Known rows, with every step that occurs:
K Z W: [-0.362 -0.542 -1.822 -1.637  1.504  1.373 -2.250  0.180 -1.168  0.574
  1.417  0.197 -1.402 -0.333  0.200  1.767 -0.802  0.899  0.002 -0.113
 -2.072]
Z U: [-1.073  2.143 -1.230 -0.893  0.478 -0.037 -0.737 -1.404 -0.338 -0.657
  0.158 -1.038 -1.396 -0.999  0.651 -1.285 -0.014  0.314 -0.692 -1.057
  2.581]
U K Z: [-0.849  0.041 -1.609 -0.681  3.720  1.325  0.221  0.136 -1.012  0.801
 -1.500  2.203  1.498  0.344 -0.969 -0.778 -2.136  1.581  0.432 -0.485
 -2.283]
K Z Y S W: [ 2.473  0.466  0.311 -5.777  6.011  2.537 -2.652  0.756 -1.205 -0.353
  0.226  2.787 -0.464 -0.829  1.299  2.114 -1.977  4.630 -1.029 -0.967
  1.988]
W U: [ 0.799 -0.324  1.874  0.607  0.085 -1.134 -1.186  1.529 -0.364  0.811
  0.727 -0.420  2.017  1.651  0.651 -1.844  1.286 -1.980  0.929  1.042
 -1.284]
S Z: [ 0.344 -1.178  0.257 -0.979  2.223  1.446 -0.414  1.736 -1.254  0.276
  0.300  2.592  0.824 -0.536 -0.322  0.211 -1.038  2.548  1.415  0.152
  0.297]
S W U: [ 3.633 -0.210  2.067 -1.201  1.821 -0.613 -1.971  3.248  0.864  2.007
  0.886 -0.091  2.316  0.401  1.015  0.514  1.418 -1.244  0.952  1.655
 -0.875]
S Z W U K: [ 0.374 -2.112  0.425 -1.190  4.219 -1.832 -2.661  2.871 -3.894  0.366
  0.736  2.300  1.119  2.784 -0.169 -0.424  0.512  2.897  1.167  0.739
 -4.912]
W U K Z Y: [ 0.268  1.012 -0.337 -2.030  4.801  0.445 -2.417  0.032 -2.721  0.563
  0.479  1.651  1.868  1.593  0.611 -3.736 -0.684  0.878  0.680  0.422
 -1.673]
Y W U: [ 0.954 -1.205  4.363 -2.211  1.077 -0.671 -0.725  1.353 -0.224 -0.577
  0.433 -1.600  1.506  2.733  1.862 -0.803  0.034 -0.766  0.156 -0.572
 -1.410]
S U K Z: [-2.556 -1.037  0.302 -0.450  5.305  3.768 -0.393  1.909 -0.904  1.164
 -1.245  2.190  1.164  0.647 -0.583  0.514 -3.500  1.024  2.338 -0.930
 -1.150]
W U K Z Y S: [-0.201  0.064  1.218 -3.232  6.499 -0.067 -2.368  0.624 -3.758 -1.043
 -0.938  3.345  1.842  3.170  0.805 -2.628 -1.297  3.477 -0.600 -0.935
 -1.686]
U K: [-0.735 -0.179 -0.910 -0.014  2.157 -1.207  0.770 -0.218 -0.924 -0.266
 -1.502  1.079  0.655  1.162 -0.699 -0.528 -0.744  1.568 -0.325 -0.433
 -2.125]
Y S W U Z: [ 3.589  0.321  1.027 -1.899  2.959 -0.629 -0.919  3.616 -0.232  0.176
 -2.257  0.900  0.541  0.644  1.745  0.049 -0.109  1.482 -0.100 -0.124
 -0.362]
W U K Z: [-0.029 -0.130  0.396 -0.013  3.926  0.289 -1.087  1.632 -1.356  1.570
 -0.889  1.861  3.611  1.964 -0.200 -2.637 -0.782 -0.293  1.351  0.538
 -3.704]
S Z K: [-0.077 -1.822 -1.426 -0.295  2.861  2.229  0.297  0.460 -2.974  1.393
  0.700  1.895 -0.628  1.449 -1.579  0.340 -1.867  3.467 -0.254  1.446
 -2.664]
S Z W U: [ 0.980 -2.021  1.396 -1.061  2.258 -0.648 -3.392  3.053 -2.858  0.565
  2.311  1.256  0.492  1.651  0.503  0.112  1.218  1.364  1.555  1.121
 -2.919]
W U K: [-0.058 -0.419  1.028  0.749  2.143 -2.224 -0.643  1.311 -1.300  0.470
 -0.883  0.692  2.773  2.827 -0.161 -2.366  0.697 -0.432  0.531  0.589
 -3.383]
Y Z: [ 0.603  1.240 -1.556  0.359 -0.782  1.321  1.834  0.267  1.713 -0.720
 -1.970 -0.914 -0.300 -1.464  0.189 -1.087 -0.895  0.341 -0.411 -1.374
  1.832]
K Z U S W: [ 1.715  1.160 -2.768 -4.860  5.332  2.276 -1.498  0.366 -1.212  0.852
  0.161  1.419  0.415 -0.517  1.331  0.007 -2.795  2.958 -0.647 -1.276
  0.859]

Rows:
[ 2.534 -0.164  0.373 -1.843  5.463  0.676 -1.757  3.320  0.006  2.871
 -0.586  1.957  3.902  0.737  0.101 -0.228 -0.813  0.463  1.295  1.077
 -3.296]
S W U K Z
[-1.433 -0.366 -1.739 -0.074  0.879  1.954 -1.105  1.296 -1.220 -0.461
 -0.145 -1.480 -4.476 -0.402  1.098  1.761 -1.376  0.260  1.502 -1.044
  0.222]
S U Z W
[-1.623 -0.703  0.772 -0.577  2.606  2.631  0.562  2.256 -1.096 -1.476
 -2.994  1.255 -2.252  0.627  1.051  0.773 -2.783  2.048  1.060 -2.247
  1.863]
Y S U Z
[ 0.071 -1.295  2.652 -2.844  4.820  0.776 -0.656  1.506 -1.270  0.266
 -1.163  0.642  3.071  2.993  0.970 -1.519 -2.107  0.871  0.498 -1.005
 -3.936]
Y W U K Z
[ 1.433 -3.330  3.960 -4.400  4.776  0.412 -0.387  2.995 -3.967 -1.109
  0.232  2.353  2.907  4.770  1.738 -1.519 -2.100  3.334  0.874 -0.985
 -2.934]
Y W U S Z
[ 1.433  0.169  1.612 -1.675  0.361  0.037  0.479  1.270 -0.299 -0.683
 -1.294 -1.978 -0.275  1.641  2.254 -2.075 -0.925 -0.726  0.571 -1.207
 -0.851]
Y W U Z
[-1.442  0.671 -1.686 -1.794  4.791  0.283 -0.158  0.231 -2.559 -0.584
 -1.065  2.564  0.351 -0.342 -0.519 -1.782 -1.745  4.460  0.495 -1.178
  0.740]
S Z U K
[ 4.014  1.149 -0.724 -0.627  1.226 -0.104 -0.742  2.958  0.947  1.703
 -0.702 -0.466  0.596 -0.846  1.468 -0.919  0.441 -0.952  1.289  1.131
 -0.174]
S W U Z
[-2.226 -0.924  2.122 -5.288  7.310  4.544 -1.190  0.134 -2.302 -1.278
 -0.238  0.909 -1.153  1.564  1.301  0.631 -4.715  3.303  1.247 -2.558
  0.721]
S U K Z Y W
[ 1.556 -1.177  4.025 -5.126  4.422  1.058 -2.459  1.356 -3.211 -1.142
  1.948  0.964  0.536  2.017  2.312 -1.822 -0.781  2.866  1.183 -0.438
  0.892]
S Z Y W U
[ 0.323  0.509 -3.491 -0.371 -0.708 -0.376 -0.542 -0.539 -1.272 -0.854
 -0.318 -1.364 -4.009 -0.628  0.817  0.513 -0.250  0.926 -0.360 -0.504
 -1.126]
U Z W
[ 1.155 -2.488  1.617 -1.486  3.830 -0.185 -1.032  3.045 -3.929  0.271
  0.540  3.547  3.346  3.732  0.737 -2.441 -0.743  2.189  1.512  0.535
 -2.707]
W U S Z
[ 3.695  0.518 -2.366 -0.074  1.958  0.813 -0.148  1.638 -0.666  2.772
 -0.333 -1.330 -0.734  0.994  0.382 -0.755 -0.406 -0.211 -0.663  2.362
 -3.004]
S W U Z K
[ 0.902 -1.354  1.141 -0.837  1.500 -1.488 -0.693  1.443 -2.754 -0.243
  0.109  0.900  2.626  4.226  1.171 -2.612  0.195 -0.440 -0.090  0.312
 -2.873]
W U S
[-1.706 -0.355 -2.519  1.483  1.603  3.885  1.469  0.335 -1.652  1.062
 -1.054 -1.016 -3.724  1.018 -0.298  0.029 -3.079  0.354  0.602  0.382
 -0.883]
S U Z K
[-2.571 -1.813 -0.681 -1.405  5.213  2.750 -2.195  1.729 -2.254  0.587
  0.025  1.314 -1.277  1.183 -0.248  2.276 -2.806  1.841  1.539 -0.928
 -2.974]
S U K Z W
[ 1.335 -0.887 -1.374 -1.155  0.431 -1.306 -0.590  1.453 -2.144 -1.616
 -0.362 -0.903 -0.022  3.318  1.566 -1.739  0.057  0.964 -1.088 -1.055
 -2.969]
Y Z W U S
[ 1.209  1.047 -0.844  1.075 -0.517 -0.454 -0.138  1.368 -0.324  0.512
 -1.008 -0.754  0.229  0.304  1.213 -3.224  0.548 -1.910  1.257  0.531
 -0.563]
W U Z
[-0.694  0.784 -0.935 -1.761  2.702  1.442 -1.078  0.311 -1.664 -0.195
  0.488  1.399 -0.401 -1.488  0.366 -1.015 -1.051  2.696  0.848 -1.028
  2.729]
S Z U
[ 0.862 -3.181 -0.161 -0.987  4.312  0.618 -0.376  1.880 -5.635  1.261
  0.984  2.818  1.899  5.423 -0.493 -2.450 -1.572  3.188 -0.280  1.897
 -5.641]
W U S Z K
[ 0.666 -0.985  0.868 -0.260  0.005 -2.264 -3.149  1.372 -1.621  0.234
  1.987 -1.219 -0.240  2.094  0.978  0.194  2.198 -1.060  0.157  0.963
 -3.103]
Z W U
[ 2.228 -1.069  2.110 -3.000  7.258  0.228 -1.903  3.996 -0.945  1.222
 -2.039  3.679  3.815  2.244  0.455  0.797 -1.338  3.169 -0.008 -0.049
 -3.490]
Y S W U K Z
[ 0.498  0.145 -1.429  0.322  1.163 -2.057 -0.382  1.508 -0.867 -0.889
 -1.444 -1.060  0.120  1.658  0.456 -1.486  0.548  0.808 -0.620 -0.704
 -3.430]
Y Z W U K
